What can hang from each mark
z247: z522
z738: z590 z645
z522: z29 z507 z738
z590: z738
z507: z997
z997: z247 z507
z645: z29 z522 z738
z29: z522 z645

Every row comes from one small tree of marks. The marks that hang from a mark follow it in brackets, in the order of their numbers. Every link used is in the known rows. Which tree was each row made from?
Known rows
z522{z507 z738{z590 z645}}: [ -5   4   1   6  17  13   9 -13   1   8  13 -12   1  13   2   4  -4   6
 -16   9 -24   2  -8   8  -7  -3  -9]
z645{z522{z29} z738{z590}}: [  8 -13   0   2 -12 -13  -2 -48  -9  -8  -1  10  -4   8   7 -11  -6  -9
  -9  -4  33  19  -9  -5   6  20  -3]
z507{z997}: [ -6   4  -8   7   7 -13   0  27  -5  -1   8  10   2  -6   9  -4  -5   0
  15   9  12 -12  28 -10   2  -8  11]
z590{z738{z645{z29 z522}}}: [ -3   7 -13 -26  31  19   8  14  -9  13  11  -5  -3   6  -7  -9  -2  -7
  20  22   0  -6 -21   0   6  -6  13]
z29{z522{z507 z738{z645}}}: [ -4   1  13  -8  19  12  -5 -26  -2   0  -4 -19  -2  -1   4  15   7   4
   3  22 -29 -15  -9  14  -5   2 -13]
z247{z522{z738{z590}}}: [  9 -10  -3  16   0 -12   6 -22   9  22  11 -17  -1  10   6   2 -18   4
  -9 -20   6  10  10   2  -9 -31   5]
z507{z997{z247{z522{z29}}}}: [  4  -7  -6   6 -35 -14  -9   9   8   0 -16   3   2 -17  -7 -19  19   7
   4 -17  38  -5   9  -8   3 -47  16]
z522{z29{z645} z507 z738}: [ -7  -2   4   7 -13  -2 -10  -9  -4  -7 -11   4   9  -4   5  22  -9  -5
 -14 -16 -47 -12 -16   7  -5  24 -12]
z645{z522{z507{z997}} z738}: [ -5  13   9  -3   8  -3  -7  -4  -5 -21   3  38  -2 -10   4  -8  -2  -5
  20  17  17  13  10  -4  10  10  -2]
z645{z738{z590}}: [  4  -8  -2  13   5 -12   9   1  -2 -11   8   0   0  12   8  -1  -5   0
  -8  -4  26   9   9  -9   1  33  -6]
z997{z247{z522{z738}} z507}: [ 12  -1   1   1 -24  -8  -8  23  12  25   6 -28  -3 -11  -9 -10 -18   4
  -5 -31 -14  11  25   0   1 -32  10]
z247{z522{z507 z738{z645}}}: [  0  12   6   4  13   9   1 -19   9   6   6 -12  -2   2  -7   4   4   9
   0   1 -19  -5 -13  17  -8 -32   0]
z997{z247{z522} z507}: [ 10   6   4   1 -27 -15  -2  33  13  16  -1 -16  -5  -5  -7 -12   3   5
  -3 -22  -4   5  23  -1   3 -13  14]
z247{z522{z738{z590 z645}}}: [  6  -6  -7   9   9   1  12 -13   7  27  15 -25   0  14   1  -7 -10   3
 -10  -2  19   2  -2  11 -13 -48   1]
z522{z29 z507{z997{z247}}}: [ -7   1   1   4 -26   0 -11  13  -1 -20 -19  17   4 -18  -6  -7  21   8
  -1  -6  -2  -5   2 -11   8  -4   5]
z590{z738{z645{z29 z522{z507}}}}: [ -8  16   0 -28  37  27   7   2  -6  -3   6   5  -3   6 -11  -1   9  -2
  17  25 -17  -2 -34   5   7   3   8]
z29{z522 z645{z738}}: [  0 -11   9  -1  -6 -16  -2  21  -4 -14 -14   5   4  -2  14  16   1 -13
  10  14  18 -16   4   1  -5  51 -19]
z507{z997{z247{z522{z738{z645}}}}}: [  3  -1 -14   3 -14   6  -2  30   9  22   4 -11   5 -16 -12 -21   0   4
  11  -1  31  -5  24  -1  -5 -76   6]
z645{z29 z738}: [  7  -2  -7  -1  21   1   5  37 -11 -26   2   2  -3   5  -3   4   2   1
   5  -3  28  -6  -4 -14   7  59  -3]
z590{z738{z645}}: [ -6   1  -9  -6  23   6   6  18  -4  13  11 -17   4   3   0  -1  -5   2
  13  18 -16 -18 -10   4   0 -16  11]
z507{z997{z247}}: [ -4  -1 -14   5 -18  -7  -3  46  -1   1   2  13   3 -13   0 -12   5   0
   8   4  14  -5  37 -18   6 -13  12]
z997{z247 z507}: [  3   3  -1  -3 -22 -10  -3  44   2   8   6 -12  -2  -6  -2  -8  -4   0
  -5 -11 -21   3  33  -8   9  18  11]
z247{z522{z29{z645} z507}}: [ -5   7  13   8 -17 -13  -2 -10   9 -14 -18  12   4   1   2  13  19  -1
  -9 -15 -14 -15 -26  14  -7  10  -4]
z522{z29{z645{z738}}}: [  0  -9  -2   6 -19 -14  -4  18  -8 -19 -13   7   6  -2   7   9  -3 -10
  -7 -10  13 -14 -11  -2  -1  48 -12]
z590{z738}: [ -4  -3  -6   0  13  -6   1   9  -2   6   7 -10   3   1   4   6 -12   1
  13   1 -22  -9   3  -4   4  -6  15]

Which tree is each row?
[  7 -19  -2  -5  21   0   6  -4  -4   8  -5 -25  -3  11   7  12 -10   6
  -4  -1  12  -1  -2  -7  -4  23 -10] => z645{z29{z522{z738{z590}}}}
[ -2   0  11   9 -15  -7  -8 -18   8  -2 -15   0   7  -5   1  16  -2  -2
 -10 -25 -26  -9 -24  17  -9  -5  -9] => z247{z522{z29{z645} z507 z738}}
[ -3  13  -3  -8  36  26   6  18  -7  -9   6  -9  -2   6 -10   9   1   6
  -2   8 -21 -10 -18   2  -1  24  -6] => z522{z507 z738{z645{z29}}}
[ -5   0  11 -12  35  13  17   1  -1 -11  -9 -12  -5  17   1   6  30   9
  -4  27  13 -11 -29   5  -6  38 -14] => z738{z590 z645{z29{z522{z507}}}}
[ -6   4  -4   8  -9   7 -10  27   1  -3   1  13   5 -18  -5  -1  -7   6
   6  -4 -16   5  26 -11   5 -18   0] => z522{z507{z997{z247}} z738}
[-12  10   1  -4  -3   1  -7  14  -5   7   6  35   8 -11   9   7 -25 -18
  14  13 -21   2  20   4  -2 -12  -7] => z29{z645{z522{z507{z997} z738}}}
[ -2  -1  16  -1  11   0 -10 -30  -2  -4  -7  -8  -4  -3   9  24  -3   5
   3   6 -36  -7   2   6  -1  16  -9] => z29{z522{z507 z738}}
[ -3  -2  -6 -20   3   6  -6 -30 -10  14   0  -8   0  -1  -1 -11  -2  -7
  11  15  -7  -7 -27   7   5 -33  14] => z590{z738{z645{z522{z29}}}}
[  3  12   3  -5  33  20   7   0   7  -2   2 -15  -4   6 -14   1   9  11
   0  -3  -1  -9 -25  11  -5  -9  -1] => z247{z522{z507 z738{z645{z29}}}}
[ -3   3   4   1   5   4   0 -43  -4   9  15  13  -4  11   7   7 -20  -7
  -9   3 -31  25   6   3   1  -3  -1] => z645{z522{z507 z738{z590}}}
[  6  -5 -12   9 -22  -6  -8  25  10  16  -1  -3   3 -17  -8 -15 -10   4
  12 -17  22   3  32  -9   0 -64   8] => z507{z997{z247{z522{z738}}}}
[  7  -6  -1  -4 -14  -8 -12 -40 -12 -15  -4  11  -5  -3   4  -6  -4  -9
   3  -1  18   6  -6  -4  10  24   2] => z645{z522{z29} z738}
[ -7   5   2   1  -6   2   3 -19  -3  14  10  21   5  11  11  12 -22 -18
 -11   5 -37  18   5   7  -6  12 -11] => z29{z645{z522{z507 z738{z590}}}}
[-11  17  -3 -12 -13  15  -2  14  -2  -1   3  28  -1 -12  -7 -19  20  -5
  13  32   4   5  15  -2   7 -28   7] => z738{z645{z522{z507{z997{z247}}}}}
[ -5   5   6  -6  -2   8   4 -56  -6   0   0   9  -3  13   3  -7  18  -4
 -17  18  -7   8 -28  11   0   1   2] => z738{z590 z645{z522{z29 z507}}}
[  3  -9  19  -5  29   2  10   2   2 -32 -17  -1  -5  10   3  11  20   7
  -2   5  31   4 -24  -6   1  69 -23] => z645{z29{z522{z507}} z738{z590}}
[  4   4   3   8 -19   7  -8 -14  14   3  -3  -2  -2  -8 -12   5   6   7
  -3 -20 -22   8   7   1   1 -24   4] => z997{z247{z522{z507 z738}}}
[  2  -5 -17  -3  27  17  16  16  -9  13  14 -24  -1  17  -3  -3 -12   3
 -12   3  15  -2  -7  -4  -5   7  -4] => z522{z738{z590 z645{z29}}}
[  7  -8  -6   4  23  -3  16  31  -6 -20   4   0  -2  15   0  -1  -1   3
  -4  -6  45   8  -5 -16   4  56  -6] => z645{z29 z738{z590}}
[  2   3   8   7 -35  -3  -8 -21  11 -16 -20   3  -3  -8 -11  -4  34  10
 -11 -22  -5  -1 -16   3   5 -11   8] => z997{z247{z522{z29 z507}}}
[  7  -3   5   9 -29   4 -14 -27  11  -5 -17  -8  -1 -11 -12   1  12  11
 -12 -31 -19   6 -13   4   3 -27   2] => z997{z247{z522{z29 z507 z738}}}
[ -2  -8  16   4  12  -2  -1 -34   2   3  -5 -11  -2   6  13  20  -6   7
  -8   1 -25   3  -2   5  -6  13 -12] => z29{z522{z507 z738{z590}}}
[  5  -7  -3   2  -4  -9   5 -26  -6  -1  12  16  -5  12   9  -8 -12 -11
  -1   7  25  22  13  -7   5  21   0] => z645{z522 z738{z590}}
[  0  -4  -2   1 -14 -14   8   4  -7   2   8  26   4  13  12  -1 -14 -25
  -4   9  25  16  12  -2  -3  35 -11] => z29{z645{z522 z738{z590}}}
[  2   1  -9   8 -23 -12  -1  30  13   7  -3   9   1 -14  -5 -17  12   3
  12  -8  33  -1  28 -10   1 -47  16] => z507{z997{z247{z522}}}
